Known rows, with every way that one mark hangs from another
Q81[Q80 Q163]: -18.8, -14.5, -8.0, 16.0, 0.2, 9.3, -23.6, 3.9, -54.1, 8.2, 9.9, -7.7, -55.7, -6.0, -3.7, 1.5, 0.6, -8.1, 4.2, 7.3
Q144[Q80[Q81 Q374]]: 0.3, -23.7, 16.1, -15.3, 6.0, 17.7, 11.1, -2.0, -21.7, -1.1, 8.9, 3.9, 12.2, -21.6, 0.0, -0.4, -1.9, -18.8, 18.7, -1.3
Q374[Q80[Q770]]: -3.3, -11.1, -8.6, 2.2, 20.0, 9.9, 9.4, -1.0, -36.6, 7.1, 12.3, 27.5, -5.9, -27.7, 3.5, 1.6, -3.4, -5.2, 40.8, -12.4
Q81[Q80[Q374] Q163[Q144]]: -21.3, 5.6, 22.1, 7.1, -17.4, 10.1, -18.6, 17.7, -39.4, -6.8, 9.7, 0.8, -51.8, 20.3, -12.9, 17.4, 1.1, -24.5, 2.8, 29.2
Q81[Q80[Q144 Q374 Q770 Q904[Q201]] Q163]: -15.7, 38.1, 2.8, 2.2, -9.6, 5.7, -14.8, 8.4, 13.5, -4.2, -2.5, -12.4, -5.8, 5.1, -3.2, 12.0, 4.9, 21.6, -3.5, 17.7
Q80[Q81 Q144[Q163]]: 18.9, -11.0, -7.3, 13.7, 0.7, -24.6, 9.8, 8.6, 13.1, -4.6, 1.2, -5.9, 4.5, 6.3, -15.3, -26.4, 5.0, -10.8, 5.7, -1.3
Q81[Q80]: -9.7, -26.1, -27.3, 4.3, 10.7, 15.5, -14.4, -4.1, -38.5, 10.3, 27.5, 18.0, -37.0, -25.6, -9.4, -9.1, -0.6, -20.0, 3.8, -7.6
Q144[Q80[Q374 Q770] Q163[Q81]]: 10.4, -21.4, -19.0, -8.3, 9.9, -9.0, 30.2, 16.0, -45.5, -18.4, -1.4, -26.0, 0.7, 20.7, -9.4, -17.6, 11.4, 10.8, 56.5, 5.0
Q904[Q80 Q201]: 2.4, -59.9, -11.6, -20.5, 16.4, 3.0, -0.4, -21.0, -22.0, 26.2, 12.3, 55.7, -7.4, -14.2, 9.6, -2.5, -18.5, 5.2, -12.3, -21.6
Q81[Q80[Q374 Q904[Q201]] Q163[Q144]]: -18.8, 18.0, 17.3, -1.8, -16.4, 9.3, -20.9, 4.5, -1.9, -6.8, -5.5, -7.8, -28.2, 22.7, -6.8, 19.1, -3.0, -3.6, -16.8, 27.5
Q374[Q80[Q81[Q163] Q904[Q201]]]: -5.8, 4.3, 8.3, 0.4, 9.0, 4.5, -5.4, -22.1, 12.8, 15.2, -13.4, -4.8, 18.5, -16.7, 12.3, -3.2, -10.0, 14.3, -0.2, 3.0
Q163[Q81]: 8.4, -15.7, -30.4, 24.8, 13.7, -8.3, 9.4, -1.7, -31.1, 6.6, 35.4, -14.4, -24.0, 17.1, 1.2, -27.2, -21.6, -3.7, -2.6, -12.7
Q144[Q80[Q770] Q163]: 12.8, -47.6, -26.2, -10.2, 18.7, -8.9, 19.9, 12.2, -56.8, -16.5, -14.1, -1.8, -14.9, -3.5, -8.4, -8.2, 19.8, -2.7, 58.7, -11.6
Q163[Q81[Q80[Q374 Q770 Q904[Q201]]] Q144]: -4.0, 32.7, -13.0, 11.4, -13.4, -15.3, -14.6, 7.3, 26.0, -4.2, 21.8, -3.7, -18.5, 48.7, -3.7, -16.9, 4.0, -8.1, -29.1, 22.2
Q904[Q80[Q81 Q374 Q770] Q201]: -3.5, -14.3, 19.3, -24.9, -7.3, -1.8, 15.8, -13.4, 1.4, 25.7, -6.4, 33.9, 23.7, -10.9, 27.1, -11.9, 9.1, 15.8, -15.8, -9.5
Q144[Q80[Q81[Q163] Q374 Q904[Q201]]]: -1.8, -4.9, 19.9, -18.1, 1.3, 14.3, 4.2, -11.7, 7.4, -1.8, -14.7, -17.2, 26.7, -9.4, 9.5, 6.2, -5.3, 7.1, -0.3, 4.4
Q144[Q80[Q904]]: 7.0, -36.8, -21.7, -10.5, 22.4, 21.5, -3.7, -10.7, -10.8, -8.2, 4.6, 4.6, -1.1, -28.2, -6.9, 13.4, -17.0, -10.5, 11.5, -16.9
Q201[Q904[Q80[Q81[Q163] Q144 Q374 Q770]]]: -6.3, 6.8, 18.5, 2.1, -10.4, 6.6, -14.3, -8.7, 7.4, 7.7, -13.3, -23.1, 11.7, -1.1, 0.9, 19.8, -5.3, 8.6, -24.5, -0.2
Q80[Q374 Q904[Q201]]: 6.7, -1.4, 3.9, -17.3, 7.1, 21.8, 34.9, -12.4, 2.3, -8.5, 1.0, -3.2, 29.1, -8.8, 2.5, 11.7, -29.1, 10.9, 0.2, -17.1
Q81[Q80 Q163[Q144]]: -18.2, -6.7, 3.9, 16.5, -10.5, -0.7, -34.5, 13.0, -38.1, -0.5, 7.7, 4.6, -66.5, 18.6, -9.8, 9.1, 6.0, -25.8, -6.4, 21.5
Q81[Q80[Q770 Q904] Q163[Q144]]: -17.3, 25.8, -3.4, 17.1, -17.6, -1.4, -32.7, 11.7, -4.1, -7.8, -14.9, -16.4, -48.9, 15.3, 0.3, 14.1, 18.8, -7.1, -17.7, 17.9
Q904[Q80[Q770]]: 0.4, -38.4, -14.5, -4.3, 5.3, 10.2, 1.9, -3.1, -31.0, 12.2, 5.8, 32.9, -22.5, -27.2, 6.3, 7.2, -4.1, -5.4, 1.0, -22.5
Q144[Q80[Q770] Q163[Q81]]: 13.4, -33.0, -37.0, 1.2, 17.0, -20.1, 14.7, 11.1, -44.3, -12.1, -3.6, -21.7, -13.8, 19.2, -6.2, -25.9, 16.2, 9.0, 47.1, -3.0

Rows
-1.0, -29.8, 6.7, -0.2, 7.7, 3.9, -8.8, -3.0, -28.1, 4.0, -1.5, -4.8, -11.3, -13.4, 6.3, -3.7, 3.5, -15.0, 9.0, -1.9 -> Q144[Q80[Q81[Q163]]]
8.5, -27.1, -1.7, -9.0, 7.5, -1.2, -11.6, 1.7, 4.4, -14.0, 5.2, 32.0, -17.5, 16.0, -9.5, 14.6, -8.0, -32.6, -6.7, 0.0 -> Q163[Q144[Q80[Q904[Q201]]]]
-3.1, 2.1, 11.2, 11.2, 9.7, -0.8, -11.9, -2.1, 4.5, 10.5, 11.2, 14.1, 3.8, -14.2, -6.9, -1.3, -11.9, -5.8, 17.2, 11.5 -> Q374[Q80[Q81[Q163] Q144]]
-3.0, 12.7, 20.0, -16.4, -3.6, 6.8, 8.9, -4.8, 10.9, -3.6, -23.7, -20.1, 29.6, -8.0, 19.9, 3.5, 13.5, 15.1, 3.6, 1.8 -> Q144[Q80[Q81[Q163] Q374 Q770 Q904[Q201]]]
-2.2, 24.3, 24.4, 24.1, -22.2, -25.1, 3.9, 15.5, -12.9, 1.1, -23.0, -20.0, -22.3, 18.7, 27.2, -14.7, 34.6, -12.6, -12.7, 0.8 -> Q80[Q81[Q163[Q144]] Q770]
-5.0, -27.5, 4.8, -7.0, 3.6, 23.9, -5.5, -17.7, -24.9, 7.8, 0.2, -9.8, 0.7, -12.6, -6.0, 26.3, -24.9, -1.4, -13.6, -13.0 -> Q201[Q904[Q80[Q374]]]
-3.3, 2.7, 11.9, -1.7, -7.1, 8.7, -11.2, -12.0, 13.2, 8.4, -7.3, -14.3, 18.6, -7.9, -1.2, 15.9, -5.5, 4.8, -24.3, -5.1 -> Q201[Q904[Q80[Q81 Q144 Q374 Q770]]]
20.2, 35.2, -17.3, 14.5, -9.8, -25.7, 11.3, 6.5, 62.3, -15.3, -31.9, -35.5, 29.3, 2.1, -0.8, -18.8, 23.4, 16.3, -9.5, -6.3 -> Q80[Q81 Q144[Q163] Q770 Q904]
-3.2, 19.8, -12.5, 9.7, -10.0, -10.2, -17.5, 2.4, 24.2, -3.1, 28.5, -1.7, -20.8, 47.5, -10.8, -14.7, -8.5, -13.4, -32.1, 23.9 -> Q163[Q81[Q80[Q374 Q904[Q201]]] Q144]
10.0, 60.4, 18.5, -7.1, -14.6, -9.1, 23.4, 0.3, 80.0, -6.6, -14.1, -12.5, 64.8, 1.1, 12.8, -8.8, 9.9, 23.5, -21.4, -1.2 -> Q80[Q81 Q144 Q374 Q770 Q904[Q201]]
-4.1, 16.5, -36.2, 7.2, 4.5, 8.3, -22.1, 1.2, 25.0, -1.7, 14.6, 8.0, -10.8, -23.6, -13.2, -1.2, 6.7, -0.8, -8.2, -4.1 -> Q81[Q80[Q144 Q770 Q904]]
-6.7, 26.2, 14.1, 2.8, -1.1, -7.4, -5.6, -10.8, 22.8, 9.4, -23.6, -1.4, 16.3, -3.3, 19.9, -2.2, 10.9, 13.3, -1.0, 7.1 -> Q374[Q80[Q81[Q163[Q144]] Q770 Q904[Q201]]]
2.8, 45.7, 21.2, -10.1, -16.7, -0.5, 36.5, -8.3, 38.3, -0.3, -28.2, -28.3, 52.6, -6.0, 31.8, -13.2, 17.8, 23.6, -18.3, -10.9 -> Q80[Q81 Q374 Q770 Q904[Q201]]
-1.1, -23.0, -1.8, -1.0, -6.3, 1.9, -1.4, -7.3, -8.5, 19.9, -5.7, 18.4, -9.3, -27.0, 16.5, -7.3, 10.4, -3.9, -16.5, -15.6 -> Q904[Q80[Q81 Q770]]
-3.1, 1.1, 26.2, -17.1, -10.9, -11.1, 2.5, -3.5, 23.1, 20.1, -5.2, 31.9, 23.3, 3.9, 16.7, -3.1, 4.4, 21.6, -17.7, 4.8 -> Q904[Q80[Q81[Q163] Q144 Q374 Q770] Q201]
1.6, -1.2, -10.9, 4.3, 22.0, 3.4, 1.1, 5.0, -6.9, 2.6, 22.3, 38.6, 2.6, -22.6, -9.4, 5.0, -8.5, -5.1, 38.8, -5.1 -> Q374[Q80[Q144 Q770]]
21.6, -22.5, -33.1, 17.4, 16.4, -20.5, 11.6, 14.0, -9.8, -12.3, 24.7, 0.6, -14.0, 21.4, -27.7, -17.3, -18.1, -4.3, 22.8, -4.8 -> Q80[Q144[Q163[Q81]]]
8.1, 16.5, 26.2, 2.1, -8.7, 2.5, 20.3, 9.7, 22.5, -4.7, 19.9, 3.2, 26.9, -4.2, -11.2, -6.7, -11.2, -16.3, 0.2, 5.0 -> Q80[Q81 Q144 Q374]
-5.6, -5.5, 18.6, 0.5, -7.2, 11.3, -17.5, -13.8, 5.6, 9.0, -7.0, -21.2, 9.5, -2.0, -6.8, 22.0, -18.1, 3.4, -27.4, 1.8 -> Q201[Q904[Q80[Q81[Q163] Q144 Q374]]]
5.7, -25.0, 10.7, -1.0, -0.8, -7.0, -12.9, 8.2, -5.8, -8.7, 8.5, 27.6, -24.4, 14.4, -7.0, 3.4, 4.6, -46.0, -5.2, 5.9 -> Q163[Q144[Q80[Q81]]]
18.9, 38.4, -14.7, -5.7, 0.2, -16.8, 36.3, 11.2, 45.2, -23.4, -7.0, -21.2, 44.9, 29.5, -8.3, -7.4, -4.2, 38.1, 14.8, 0.0 -> Q80[Q144[Q163[Q81]] Q374 Q770 Q904[Q201]]
4.0, 11.4, -15.9, -4.1, 22.5, 2.7, -1.3, -8.2, 30.0, 2.8, 7.0, 30.3, 26.2, -20.1, -3.2, 6.5, -12.4, 15.0, 19.8, -6.8 -> Q374[Q80[Q144 Q770 Q904[Q201]]]
-20.1, 36.0, 16.5, 0.5, -21.7, 2.4, -16.6, 11.1, 0.5, -7.8, -14.5, -10.7, -25.4, 24.4, 4.0, 15.9, 15.8, 4.0, -11.8, 24.7 -> Q81[Q80[Q374 Q770 Q904[Q201]] Q163[Q144]]
16.6, 20.9, -25.3, 2.5, 12.3, -12.3, 6.8, -0.2, 49.9, -8.4, -1.0, 13.7, 25.0, -1.8, 3.3, 0.2, -3.3, 19.3, -10.2, -22.1 -> Q80[Q144 Q770 Q904[Q201]]
-0.1, -2.1, 8.2, -3.0, -7.2, 2.6, -5.7, -9.0, 6.9, 4.2, -15.2, -21.5, 17.7, -1.5, -5.4, 12.2, -1.3, 8.9, -14.8, -3.3 -> Q201[Q904[Q80[Q81 Q144[Q163] Q374 Q770]]]
6.6, 42.4, 25.7, 4.8, -15.5, -7.7, 26.6, 19.4, 26.8, -6.8, 7.0, -1.3, 31.3, -2.0, 3.7, -10.9, 15.1, -5.5, 6.2, 1.0 -> Q80[Q81 Q144 Q374 Q770]
1.0, -12.7, -0.3, -5.1, 0.9, 8.6, -3.0, -5.9, -8.4, -1.0, -7.2, -11.5, 8.2, -1.6, -12.4, 22.5, -11.5, 8.2, -2.3, -8.2 -> Q201[Q904[Q80[Q144[Q163] Q374 Q770]]]
